Each row was made from one small tree. The marks that hang from a mark follow it in brackets, in the order of their numbers. Every link used is in the known rows. Write each row's tree.
(in the rows, 128 means zero)
Known rows:
Z_945[Z_403[Z_532[Z_383] Z_643]]: [143 158 163 115  94 105  90  67 120 164  70 135 162  98  78  96 109 201
 127 122 132 156 135 126 154 120 141 142 137 140 144 108  96 109 143 166
  52 130 156 121 106 158  65 102  37  91 104 106  85 110 161  86 122 204
 194 140  91 126 147 176 180  99 107 118  50 156]
Z_70[Z_165[Z_383[Z_120[Z_407] Z_273 Z_532]]]: [105 118 144  88 153 121 179  93 142 147 119 130 111 143 107 102 134 168
 141 162 106  92  83 109 152 187 114 134 117 126  95 132 121 102 160 126
 117 139 138 117 103  99 118  90 188 138  78 103   6 148 126 111 122  98
 164  81  90 153 146 126 166 112 143 152 127 120]
Z_823[Z_444[Z_84]]: [146 117 158  85  86 137 142  48 151 140  92 108 151 138 128 108 109 181
  79 153 128 105 165 111 191 124  98 146 122  99 113 103  91 129 124 103
 161 155 105 126  83 166  69 152  78 150 113  81 103 140 115  86  97 164
 136  77  49 146 108 164 148  90 153 151  73 128]
Z_407[Z_120[Z_383[Z_273[Z_444] Z_532[Z_403[Z_643]]]]]: [115 124 154 122 112 100 133  85 127 163 140 136  98 136  95 116 122 206
 101 141 102 113 130 138 132 166 111 105 101 135 110 126 113 125 146 148
 103 130 182 112  96 120 107 114 123 135  91  75  51 171 158  81 137 153
 195 105  77 145 102 180 165 101 117 155  87 131]
Z_120[Z_383[Z_532[Z_403[Z_643 Z_945]]] Z_407]: [136 122 173 107 115 110 105  84 118 161  97 155 104 104  80 102 124 213
 131 122 128 138 122 151 132 144 107 134 126 145 124 124  99 102 155 164
  72 126 178 144 104 135  87 106 109 104  85  95  51 142 161  74 167 165
 212 128 101 151 131 197 178 101  97 141  74 130]
Z_403[Z_945]: [136 134 153 102  93 119 127  30 130 158  64 146 147 112 105 103 122 190
 109 144 134 136 145 130 159 120 107 150 117 115 115 111  95 120 135 136
  93 143 134 135 103 157  72 118  86 107 100 103  83 132 135  99 115 174
 164 114  82 143 140 162 160 100 128 130  79 134]
Z_84[Z_444]: [137 124 153  89  83 128 137  26 140 141  81 125 152 136 119 100 117 179
  96 150 131 117 151 119 177 120 107 153 124 103 111 109  93 132 121 111
 137 157 123 126  91 156  63 132  80 140 113  82  94 137 114  97 105 180
 156  96  72 146 115 162 165  96 140 137  83 127]
Z_383[Z_532]: [120 129 144  87 104 128 126  51 141 145  81 135 136 125 110 109 119 179
 113 146 133 112 131 126 156 140  86 142 119 125 121 121 100 120 137 128
 120 144 131 117  96 147  84 120  98 128  99  84  62 138 133 102 118 175
 164  98  66 142 123 149 168 110 127 132  93 137]
Z_532[Z_383 Z_403]: [120 135 155 104  97  93 128  57 130 158  83 126 151 126 112 104 126 191
 114 142 126 126 123 134 154 132 124 154 119 116 131 117 101 121 143 147
  80 154 136 126 119 149  83 104  86 109  90  96  81 117 132  92 122 186
 169 140  65 133 136 178 168 118 117 141  69 123]
Z_643[Z_403[Z_532[Z_383] Z_945]]: [158 161 156 117  88 102  92  48 117 165  50 150 161 102  91  88 113 213
 132 120 132 155 131 129 149 112 144 146 136 134 130 108 103  96 145 164
  51 133 146 139 115 158  74 111  52  80 103 121  92 108 164 104 120 189
 211 144  98 121 148 182 164  93 109 124  48 146]
Z_383[Z_120[Z_407] Z_273[Z_444] Z_532[Z_403]]: [105 116 147 104 133 123 153  72 151 126 133 119 100 133 109 111 123 199
  99 156 114  95 104 118 146 178 105 106 110 112 117 129 119 106 153 148
 124 109 171 118  99 124 124 103 159 144 102  94  42 165 149  92 126 138
 170 107  63 160 109 157 151 110 145 165  90 129]
Z_84[Z_444[Z_273]]: [147 121 142  85  85 130 136  33 152 133  85 113 154 142 112 100 118 178
  81 147 126 125 160 116 193 115 105 147 126 102 115 108  91 144 123 102
 157 158 113 117  86 157  61 145  74 145 116  93 104 145 106  76  98 171
 136  86  57 143 106 167 164  91 155 148  75 129]
Z_444[Z_84]: [139 119 151  91  97 126 138  41 143 146  81 122 147 130 115 114 107 186
  93 154 135 114 153 123 178 122  97 144 115 100 117 117  84 138 126 109
 135 156 119 121  87 162  69 136  80 132 105  94  88 137 117  90 110 171
 140  86  53 149 118 158 159  91 138 141  77 130]
Z_945[Z_403[Z_532 Z_643]]: [143 147 168 102  93 115  92  54 115 168  60 147 155  94  75  91 104 194
 116 130 131 155 136 127 158 121 122 139 131 135 142  99  89 114 137 154
  75 129 154 131  92 162  59 115  50  99 121 107  82 124 159  82 123 204
 177 119  96 138 151 163 185 100 120 112  59 161]
Z_403[Z_532[Z_383] Z_643 Z_945]: [158 157 159 117  95 102  99  52 115 170  65 152 161  95  81  94 110 198
 138 115 133 161 136 131 152 111 141 144 128 137 129 112 106 109 143 163
  55 130 149 129 107 162  59 112  43  84 104 115  91 109 163  95 116 192
 200 149 101 119 147 181 170  92 104 124  50 156]
Z_165[Z_383[Z_532[Z_403]]]: [108 121 157  86 120 110 135  61 126 165  78 135 126 132  99 112 136 168
 119 148 121 112 108 134 149 149 105 145 125 131 116 123 107 108 155 136
 110 140 131 131 113 134  85 101 131 109  91  87  57 126 136 100 124 171
 175 104  70 145 152 161 187 125 133 151  92 133]
Z_165[Z_383[Z_120 Z_273 Z_532]]: [104 128 134  91 135 126 170  76 140 147 108 131 120 144 105 111 118 163
 125 152  99 105  96 112 154 169 108 119 116 127  98 130 110 111 165 129
 123 126 131 112 107 110 100  99 164 127  89  90  31 142 142 121 111 126
 168  96  76 147 137 126 159 123 142 147 112 134]
Z_383[Z_120[Z_407] Z_273 Z_532[Z_403[Z_643 Z_945]]]: [120 137 151 110 141 122 128  82 120 149 108 152 109  97  72  94 118 206
 123 132 121 125  98 129 129 161 114 103 106 123 115 116 113 109 179 174
  82  89 178 133 108 123 101  98 144 107  99 110  43 149 183  85 154 150
 192 137 106 149 138 168 154 119 124 148  87 142]
Z_383[Z_120[Z_407] Z_273 Z_532]: [112 120 140  90 133 131 155  81 152 126 124 128 111 127 109 105 115 195
 116 154 116 100 104 121 147 170  94 118 112 114 103 122 107 113 148 138
 124 120 154 121  97 124 106 106 161 139  92  93  25 162 145  99 126 126
 172 105  80 157 112 144 149 113 130 147 105 127]
Z_70[Z_165]: [125 131 149  93  99 109 144  41 133 166  73 143 148 129 120  93 132 170
 118 161 135 117 131 120 164 138 106 164 117 114 126 113  96 126 128 115
 107 169 117 119  95 147  87 118 102 131  96 101  65 130 110 101 109 162
 137  87  76 144 140 137 178 101 134 128 105 123]
Z_643[Z_403]: [131 139 148 100  92 110 111  39 124 157  66 144 143 123 105  99 117 187
 101 146 132 138 133 136 159 124 110 149 116 117 130 104  90 121 134 134
  93 149 135 132  95 153  76 128  86 110 109 107  77 136 132 100 120 183
 172 102  76 136 139 163 165 105 127 119  81 136]
Z_273[Z_444]: [130 121 153 103  89 118 138  28 142 147  90 121 140 138 124 114 122 176
  87 159 134 118 149 125 177 134 104 146 111 109 123 114  98 123 118 117
 125 157 133 117  88 157  81 128  87 134 113  91  87 142 114  96  95 175
 152  90  55 147 117 159 165  90 140 140  81 133]
Z_945[Z_403[Z_532[Z_383[Z_273]] Z_643]]: [132 169 152 122 102 105 108  73 117 161  86 140 157 108  79  93 101 205
 128 121 119 160 125 123 154 130 147 131 128 137 140 107 103 112 153 169
  51 120 159 117 102 147  82  95  58  98  98 109  82 128 171  88 126 183
 190 144 106 125 138 170 169 111 110 122  51 165]
Z_407[Z_120[Z_383[Z_273[Z_444[Z_84]] Z_532]]]: [130 109 153 113 103 129 161  82 157 144 150 111 103 157 122 137 110 201
  91 149 108  88 152 122 159 158  96 108 106 113  93 136 105 125 126 114
 149 146 151 106  85 136 110 136 116 165  81  63  55 178 127  89 117 127
 166  69  45 158  72 164 141  82 133 161  92 123]
Z_643[Z_403[Z_532 Z_945]]: [154 148 159 106  88 113  90  33 114 170  38 160 148 100  87  88 108 205
 120 130 131 159 135 131 151 111 126 139 129 132 128 101  98 103 134 153
  70 125 144 146  99 164  68 125  62  83 114 125  89 126 167 104 122 187
 193 125 102 135 152 174 166  95 121 120  60 155]
Z_70[Z_165[Z_383]]: [121 126 153  91 112 106 156  48 126 176  74 138 145 140 111 102 140 151
 127 166 121 119 121 117 170 146 118 172 121 124 111 118  99 119 135 112
 106 176 108 126 102 131  82 109 125 122  93 104  58 124 101 108 103 145
 147  77  79 146 162 138 185 106 141 140 108 120]

Write each row's tree:
[143 153 157 109 108 108 107  80 124 154  80 125 158  94  72  88 106 195
 132 124 116 145 122 114 150 129 139 127 136 137 140 108  95 103 154 170
  60 123 165 117 113 147  76  93  59  90 111 110  70 107 170  90 118 195
 190 136  85 130 151 161 170  96 109 118  63 150] => Z_945[Z_403[Z_532[Z_383[Z_120]] Z_643]]
[129 105 157 103 101 106 154  81 135 144 127 127 116 144 122 110 106 205
 112 144 120 126 126 143 160 153 111 147 114 120 103 126  96 121 124 116
 109 155 149 130  89 130 100 113 133 141  77  95  52 174 119  83 133 123
 177 104  93 159 103 178 154 103 110 137  83 116] => Z_120[Z_383[Z_273] Z_407]
[120 123 151  84 123 108 170  63 132 163  83 131 139 138 105  97 133 151
 134 167 110 107 102 108 162 156 118 156 119 121 110 122  98 113 147 115
 109 166 118 119 105 122  95 100 146 119  97 106  40 119 112 118 101 138
 143  77  71 147 169 124 174 103 142 137 122 115] => Z_70[Z_165[Z_383[Z_120]]]
[147 127 167  97 112 113 115  87 140 132  94 109 137 100  87  96 110 208
 134 134 126 130 114 114 150 143 135 135 139 128 129 114  97  98 141 167
  75 133 167 132 114 145  88  89  91 107  98 107  52 122 150  88 122 170
 190 133  76 152 141 173 160  87 113 132  65 126] => Z_945[Z_403[Z_532[Z_383[Z_120[Z_407]]]]]
[122 116 145  98 120 117 161  70 144 129 118 123 125 129 115 105 110 195
 111 158 120 112 110 121 158 160 110 130 107 103 103 117 101 121 142 132
 114 134 150 124  91 132  96 108 153 138  99 102  42 160 134  93 124 129
 160 109  83 160 119 151 145 107 129 143  96 121] => Z_383[Z_120[Z_407] Z_273]
[142 165 144 126  95 102 109  52 113 164  64 158 157 111  93  93 106 217
 134 121 120 161 124 124 149 121 155 133 127 132 123 108 109 101 149 166
  47 117 149 134 112 149  89 108  68  84  92 127  88 126 175 108 124 165
 204 148 113 118 142 175 152 107 112 131  49 158] => Z_643[Z_403[Z_532[Z_383[Z_273]] Z_945]]
[131 161 151 124 114 108 124  72 129 144 110 122 144 114  82 100 102 199
 114 132 108 148 120 106 160 146 156 111 122 130 138 111 111 101 156 167
  67 114 170 100 103 139  98  93  77 109 115 103  78 129 168  96 108 168
 182 127  84 128 133 158 156  96 125 131  53 160] => Z_945[Z_403[Z_532[Z_383[Z_120 Z_273[Z_444]]] Z_643]]
[117 100 163 107 118 125 155  84 150 139 144 116  94 152 116 129 108 211
  94 148 117  99 131 129 161 162 103 119 114 115 113 138 108 110 136 125
 140 133 161 120  85 137 124 125 133 155  81  80  63 171 133  78 138 127
 171  87  58 165  76 184 154  99 131 171  71 125] => Z_120[Z_383[Z_273[Z_444[Z_84]] Z_532[Z_403]] Z_407]
[114 136 155  92 136 108 131  72 120 166  89 136 121 119  76 103 130 162
 125 142 108 117  95 130 143 158 111 124 116 134 117 123 105 111 175 153
  97 123 150 120 111 124  82  99 134 101 111  95  43 118 157  99 134 169
 184 110  74 140 161 152 185 120 132 144 101 138] => Z_165[Z_383[Z_120 Z_532[Z_403[Z_643]]]]
[125 112 152 108  92 101 156  82 132 154 127 128 117 145 119 115 119 200
 110 148 107 117 135 137 148 151 107 132 104 122  95 123  97 136 126 118
 106 158 153 124  98 127  90 114 129 142  74  83  55 171 131  90 129 132
 174 102  80 156 106 166 148 100 112 140  98 111] => Z_407[Z_120[Z_383[Z_273]]]
[126 156 150 134 118  98 144  56 121 152 112 134 138 120  92 100 122 200
 109 137 109 140 120 118 144 145 152 111 102 115 127 118 117 107 172 173
  62 117 172 111 118 130 103  94 104 106 111 111  84 128 168  98 118 166
 180 145  81 128 138 173 147 106 130 149  62 140] => Z_532[Z_383[Z_120 Z_273[Z_444]] Z_403[Z_643 Z_945]]
[138 150 155 117 111  93 120  65 115 160  81 139 145 101  79  85 126 193
 124 131 118 141 117 128 133 129 136 130 117 122 127 112 102 105 174 176
  51 126 163 126 129 139  80  95  86  84 103 114  77 107 166  90 133 192
 184 152  84 130 158 178 159 104 115 136  68 134] => Z_532[Z_383[Z_120] Z_403[Z_643 Z_945]]
[120 117 147 108 105 135 163  65 156 144 136 122 113 160 125 130  98 190
  93 147 113 106 147 115 170 147  96 119 115 117 111 135 100 118 129 110
 148 141 139 101  77 139 116 134 108 159  83  71  68 165 121  99 113 132
 156  68  51 152  75 155 150  93 133 152  81 134] => Z_120[Z_383[Z_273[Z_444[Z_84]] Z_532]]
[126 108 143  96 133 148 164  72 166 115 142 105 108 142 117 127 107 194
  90 158 117  84 126 104 166 166  94 104 109 101 105 131 107 112 140 128
 159 120 152 106  80 136 115 128 140 160 100  84  48 170 130  92 113 124
 152  73  47 161  84 145 132  86 153 165  93 131] => Z_383[Z_120[Z_407] Z_273[Z_444[Z_84]] Z_532]
[114 106 161  79 143 116 142  82 137 143 102 121 103 125  89 111 132 175
 129 153 117  95  89 127 141 171 105 135 123 126 106 130 111 102 161 148
 115 130 154 137 115 120  96  94 164 116  95  96  28 132 137  94 135 144
 181 107  71 161 150 162 175 115 133 161 102 115] => Z_165[Z_383[Z_120[Z_407] Z_532[Z_403]]]
[136 152 145 125 112  98 136  65 138 147 116 122 144 125 100 104 100 191
 118 132 108 136 121 109 161 146 147 113 113 124 124 121 116 111 145 151
  88 123 165 101  96 141  93 110  89 111 117 108  77 133 159 103  98 157
 180 127  83 127 120 154 154  94 123 133  61 149] => Z_403[Z_532[Z_383[Z_120 Z_273[Z_444]]] Z_643]
[110 117 153 110 109 120 154  71 145 153 130 121 107 155 114 125 105 199
  90 148 110 105 138 122 157 156 101 114 112 116 119 136 105 114 139 121
 142 129 147 107  90 135 125 124 117 145  88  77  75 160 134  90 128 143
 158  85  53 156  84 170 156 103 137 162  75 133] => Z_120[Z_383[Z_273[Z_444[Z_84]] Z_532[Z_403]]]
[ 98 136 135  88 144 123 183  78 138 160 108 138 125 145 105  98 131 155
 137 161  94  96  89 101 152 178 112 133 117 128 101 128 117 106 164 123
 117 137 123 107 110 104 118  91 173 130  83 100  21 137 129 126 110 114
 151  79  82 146 150 110 167 118 147 148 131 130] => Z_70[Z_165[Z_383[Z_120 Z_273 Z_532]]]
[164 138 164 111 112 106 108  76 127 144  85 132 139  88  79  91 109 207
 145 117 128 143 121 126 147 133 140 131 129 130 119 114 106 100 152 172
  59 122 171 136 107 151  68 102  85  90 109 125  61 114 166  87 127 171
 209 147  99 134 148 182 158  81 102 132  64 137] => Z_403[Z_532[Z_383[Z_120[Z_407]]] Z_643 Z_945]
[125 148 153 104 112 118 102  48 114 171  67 165 132  97  72  95 126 192
 120 127 130 135 129 139 136 132 106 128 116 133 133 112 105 113 163 166
  78 113 155 135 109 150  76 112  85  95 108  99  74 124 170  89 141 195
 187 132  90 136 147 171 179 115 122 136  77 151] => Z_383[Z_532[Z_403[Z_643 Z_945]]]
[114 124 148 107 128  95 154  86 137 131 122 119 124 132 113 101 122 208
 122 146 112 112  99 125 145 164 131 129 111 109 115 128 110 109 158 154
  85 133 164 127 116 123 110  90 146 123  88 106  51 143 142  88 137 143
 175 145  78 148 125 176 142 121 119 154  75 116] => Z_532[Z_383[Z_120[Z_407] Z_273] Z_403]
[129 144 155 124 130  98 134  82 121 150 113 137 128 106  87  92 122 214
 128 127 115 141 105 130 134 150 146 122 106 116 117 117 112 109 173 177
  50 114 180 133 122 127  98  89 126  99  93 119  58 132 172  81 149 152
 195 161 104 137 145 187 143 114 116 149  64 131] => Z_532[Z_383[Z_120[Z_407] Z_273] Z_403[Z_643 Z_945]]
[125 107 154 118  91 106 160  68 137 152 142 117 113 155 130 126 115 202
  95 158 112 113 144 133 160 157 113 127 101 115  97 127 102 130 118 117
 119 162 156 114  92 134 106 124 124 151  87  79  66 179 122  88 109 133
 173  90  67 157  91 169 146  89 124 146  93 114] => Z_407[Z_120[Z_383[Z_273[Z_444]]]]
